Each row comes from the steps of one path. Every step used is in the known rows, and no mark comes twice. Write the path behind each row, first mark first.
Known rows
misi > keda: [-0.83  1.97  0.15 -0.61 -3.19 -0.75  1.36 -0.75  1.88  1.01  1.90 -1.29
  0.04 -0.15 -0.69 -3.67 -1.89  1.10  1.29  0.05]
tupapa > rese > misi: [-1.54  1.75 -0.75 -0.20 -1.77  0.50  1.05 -0.57  1.16 -0.17  0.34 -0.91
 -1.76 -0.78 -0.41 -4.86 -3.11  2.76  2.04 -0.48]
keda > tupapa > sode > misi: [-1.49  1.87 -0.16 -1.60 -0.12 -0.08  0.60 -2.73  1.67 -2.68  0.38  0.17
  0.73 -1.20  0.36 -4.02 -2.50  0.73  0.03 -1.96]
sode > tupapa: [-1.26  1.07 -0.30 -0.77 -1.54  0.57  2.29  0.73  2.25  0.22  1.49  0.71
 -0.67 -0.56 -0.18 -2.80 -1.74  0.45 -0.12 -2.11]
misi > sode > tupapa > keda: [-2.09  0.73 -0.31 -2.47 -2.29  2.04  3.25 -1.30  3.69 -0.03  0.71 -2.48
 -0.44 -0.82  0.40 -3.60 -1.86  0.62  0.65 -0.94]
gasot > misi > rese > tupapa: [ 0.51  3.53  0.54 -2.12 -2.92 -0.27 -1.21 -0.57  0.98 -0.81 -0.68 -0.37
  0.29 -0.02 -2.27 -5.05 -1.27  0.77  1.99 -0.78]
sode > misi: [-1.45  0.93 -0.93 -1.33 -0.77 -0.76 -0.02 -0.56  1.13 -0.40  1.50  0.19
  0.07 -0.97 -1.24 -4.83 -2.16  0.87 -1.15 -1.77]
misi > rese > tupapa: [-0.22  3.15  0.17 -1.65 -2.19  0.76 -1.14 -0.32  1.46  0.97  0.59  0.41
  1.27 -0.67 -1.93 -2.76 -2.51  0.39  1.77 -1.09]
rese > tupapa > sode > misi > keda: [-0.65  2.91  0.26 -2.72 -1.15  0.21 -0.78 -3.08  1.59  0.34  0.81 -2.11
 -0.05 -0.94  0.05 -5.87 -2.96  1.19 -0.01 -1.13]
misi > rese > tupapa > keda: [-0.56  3.27  0.22 -2.74 -2.21  2.12 -1.29 -1.60  2.89  0.79  0.03 -1.77
  1.90 -0.84 -1.69 -3.18 -2.76  1.39  2.57 -0.78]
misi > rese > tupapa > sode: [-0.52  3.27  0.69 -2.37 -0.72  1.15 -1.08 -2.34  2.41  1.23  0.03  0.53
  1.42 -0.68 -0.01 -2.97 -3.14  1.61  2.01 -0.98]
rese > misi > keda > tupapa: [-0.43  3.34  0.54  0.70 -3.28 -0.26  1.80 -0.39  1.27 -2.97  0.88 -1.96
 -1.07 -0.47 -0.70 -3.84 -2.15 -0.30  2.75 -0.12]
tupapa > sode: [-0.79  1.54  0.24 -1.06 -0.29  0.16  0.99 -2.16  2.51  1.05  0.67  0.42
  0.32 -0.52  0.65 -2.98 -2.92  3.19  0.72 -0.88]
rese > tupapa > keda: [ 0.49  2.19 -0.06 -1.48 -1.70  2.07 -0.64 -0.97  2.48  0.75 -0.15 -2.74
  0.53 -0.99 -1.97 -3.05 -3.13  2.69  1.75 -1.31]
misi > keda > tupapa > rese: [-2.24  2.37  0.12 -0.89 -4.65  0.02  2.31 -1.17  1.86 -0.94  1.29 -1.92
  0.78 -0.77 -0.51 -3.48 -1.96  0.42  3.52 -0.11]
sode > misi > rese: [-2.33  2.06 -0.57 -2.42 -1.44 -0.67 -1.00 -1.20  1.43 -0.33  1.56  1.20
  1.40 -0.81 -0.69 -4.98 -1.88 -0.48 -0.35 -1.04]
keda > tupapa: [-0.25  1.68 -0.17 -0.10 -2.05 -0.02  1.56 -0.07  1.42 -1.78  0.84  0.17
  0.85 -0.75 -1.35 -1.64 -1.97  0.53  1.84 -1.62]
sode > misi > keda > tupapa: [-1.69  2.23 -0.15 -1.23 -3.06 -0.91  1.08 -1.34  1.09 -2.69  1.75 -1.46
  0.77 -0.96 -0.92 -4.69 -1.61 -1.36  0.66 -1.04]
sode > tupapa > rese: [-2.77  0.81 -0.57 -1.48 -2.51  1.16  2.62  0.14  2.39  1.00  1.32  0.16
 -0.71 -0.68  0.34 -3.69 -2.05  1.16  0.92 -1.64]
gasot > tupapa > rese > misi > keda: [-1.61  2.21 -0.24  0.16 -4.38  0.98  2.05 -1.42  1.04 -2.84  1.17 -2.62
 -1.21  0.28 -0.34 -5.99 -2.85  1.27  4.00  0.57]
rese > tupapa: [ 0.87  1.85 -0.33 -0.86 -1.53  0.75 -0.24  0.24  1.20  0.79  0.42 -0.56
  0.03 -0.88 -2.31 -2.59 -2.74  1.73  0.85 -1.84]
tupapa > sode > misi: [-1.65  1.36 -0.30 -1.95  0.47 -0.41 -0.08 -2.75  1.82 -0.24  0.85  0.34
  0.10 -0.86  0.72 -5.08 -2.83  2.36 -0.95 -1.44]
sode > tupapa > keda > misi: [-1.89  3.20  0.73 -1.99 -2.11  1.46  1.98 -1.53  3.30 -1.33 -0.26 -1.80
 -0.53 -1.22 -0.53 -5.22 -1.38  1.14  1.35 -1.58]

Which path is each row?
[-2.89  1.97  0.17 -2.78 -3.52  0.70  3.68 -1.69  2.18 -0.84 -0.13 -1.02
 -1.29 -1.51  0.19 -6.10 -1.09  0.39  1.65 -1.33]
keda > misi > sode > tupapa > rese
[-1.40  0.44 -0.52 -1.54 -2.19  0.62  3.37 -0.08  2.42  0.03  1.27 -0.28
 -1.00 -0.59  0.24 -3.30 -1.53 -0.33 -0.23 -1.50]
misi > sode > tupapa
[-1.73  1.41 -0.17 -1.57 -1.63  1.99  1.95 -0.53  3.48  0.23  0.80 -1.53
 -0.14 -0.67  0.06 -3.16 -2.04  1.42  0.90 -1.34]
sode > tupapa > keda
[-1.41  2.13 -0.40  0.24 -2.40  0.76  1.88 -0.22  0.94 -2.76 -0.13 -0.77
 -1.18 -1.04 -0.73 -3.84 -2.86  1.29  3.14 -1.09]
keda > tupapa > rese > misi
[ 0.05  3.95  0.69 -2.91 -2.95  1.11 -1.65 -1.76  2.34 -0.82 -1.38 -2.68
  0.76 -0.34 -2.14 -5.64 -1.75  1.79  2.75 -0.11]
gasot > misi > rese > tupapa > keda
[-0.93  2.86  1.05 -0.71 -2.37 -0.01  1.96 -2.67  2.57 -1.18  0.99 -1.36
  1.10 -0.59  0.97 -2.97 -2.27  0.89  2.51 -0.31]
misi > keda > tupapa > sode
[-2.92  4.27  1.01 -2.95 -2.78  1.51  1.02 -2.15  3.51 -1.18 -0.11 -0.70
  0.60 -1.04 -0.13 -5.43 -1.03 -0.29  2.24 -0.87]
sode > tupapa > keda > misi > rese
[-0.33  1.40 -0.33 -0.55 -1.47  0.07  1.92 -0.47  1.29 -0.92  0.34 -1.35
 -2.05 -0.63 -0.59 -4.57 -2.71  1.28  0.99 -0.44]
rese > misi > sode
[-1.52  2.85  0.49 -1.06 -5.41 -0.84  2.15 -1.50  1.33 -2.78 -0.11 -2.88
 -0.37 -0.15 -0.91 -5.92 -1.04  0.90  3.82  0.32]
gasot > misi > keda > tupapa > rese
[-0.34  5.03  1.69 -2.84 -1.28  0.62 -1.15 -3.36  2.03 -0.24 -1.06  0.12
  1.18 -1.16 -0.48 -4.93 -2.16  1.70  2.69 -1.05]
keda > misi > rese > tupapa > sode
[-0.51  2.56  0.22 -1.83 -2.49 -0.76  2.05 -1.84  1.48 -1.02 -0.07 -0.89
 -0.38 -1.18 -1.07 -5.14 -1.34  1.13  1.08 -0.73]
keda > misi > sode
[-2.96  2.40  0.08 -3.09  0.00 -0.20 -0.95 -3.34  2.37  0.08  1.03  1.27
  1.36 -0.80  1.15 -5.24 -2.48  0.84 -0.05 -0.97]
tupapa > sode > misi > rese
[-1.41  2.20  0.42 -2.17 -2.51  0.09  3.51 -1.15  2.11 -1.48  0.07 -0.47
 -1.20 -1.15 -0.20 -5.17 -0.68 -0.51  0.26 -1.52]
keda > misi > sode > tupapa
[-1.70  1.55 -0.18 -1.54 -1.77  2.34  2.90 -0.98  3.13 -1.50 -0.02 -2.96
 -2.53 -0.77  0.70 -4.80 -2.46  0.59  1.16 -0.70]
rese > misi > sode > tupapa > keda
[-1.45  4.10  0.79 -1.85 -2.47 -0.82  0.03 -1.69  1.64 -0.60  0.25  1.12
  1.27 -0.85 -1.18 -4.81 -1.09  0.24  2.04 -0.57]
keda > misi > rese
[-1.46  4.37  0.77 -2.03 -3.44  1.54  0.42 -3.20  2.49 -3.86 -0.29 -1.28
  2.22 -0.26 -1.36 -5.35 -1.47  0.50  4.32 -0.15]
gasot > tupapa > keda > misi > rese
[-0.14  4.85  0.93 -2.25 -2.43  0.17 -1.07 -1.40  1.20 -0.56 -0.62  0.20
  1.11 -1.19 -2.32 -4.62 -1.56  0.21  2.46 -1.40]
keda > misi > rese > tupapa
[-2.92  1.98 -0.40 -1.89 -3.90 -0.48  1.25 -1.85  1.26 -2.04  1.42 -1.99
  0.62 -1.25 -0.52 -5.65 -1.88 -0.61  1.84 -0.71]
sode > misi > keda > tupapa > rese
[-2.94  0.35 -0.73 -2.32 -3.04  1.23  3.72 -0.56  2.52  0.69  1.03 -0.75
 -1.06 -0.95  0.76 -4.29 -1.99  0.33  0.91 -1.19]
misi > sode > tupapa > rese
[-0.55  2.62  0.24  0.25 -2.61 -0.51  1.13 -0.53  1.16 -0.40  1.35 -1.91
 -1.82 -0.22 -0.35 -4.90 -2.51  1.17  1.62  0.12]
rese > misi > keda
[-0.83  3.60  1.22  0.02 -1.92  0.16  1.80 -2.41  1.90 -2.67  0.34 -1.93
 -1.07 -0.53  1.06 -4.04 -2.87  0.90  2.93 -0.04]
rese > misi > keda > tupapa > sode
[-0.42  1.95 -0.29 -2.46  0.51  0.65 -1.32 -2.50  1.38  0.00  0.04 -0.56
  0.01 -1.20 -0.53 -4.92 -3.28  1.99 -0.77 -2.33]
rese > tupapa > sode > misi
[-2.20  2.51 -0.09 -0.43 -3.56  0.13  1.46 -1.11  1.40  0.10  1.02 -2.53
 -1.89 -0.52 -0.01 -5.79 -2.84  1.91  2.77  0.59]
tupapa > rese > misi > keda
[-1.16  2.72  0.60 -2.55 -2.61  0.56  1.81 -3.11  2.84 -1.26 -0.77 -3.17
  0.09 -1.37 -1.04 -5.65 -1.67  2.07  2.04 -0.26]
tupapa > keda > misi > sode
[-2.06  4.46  0.93 -2.71 -2.63  0.57 -0.18 -2.78  2.94 -0.74 -0.41 -1.21
  1.50 -0.98 -0.91 -5.29 -1.46  1.26  3.07 -0.05]
tupapa > keda > misi > rese
[-2.34  0.91 -0.33 -2.52 -3.71  0.08  3.52 -0.89  2.07 -1.18 -0.19 -1.64
 -2.00 -0.29  0.31 -6.67 -0.83  0.85  1.09 -0.71]
gasot > misi > sode > tupapa > rese
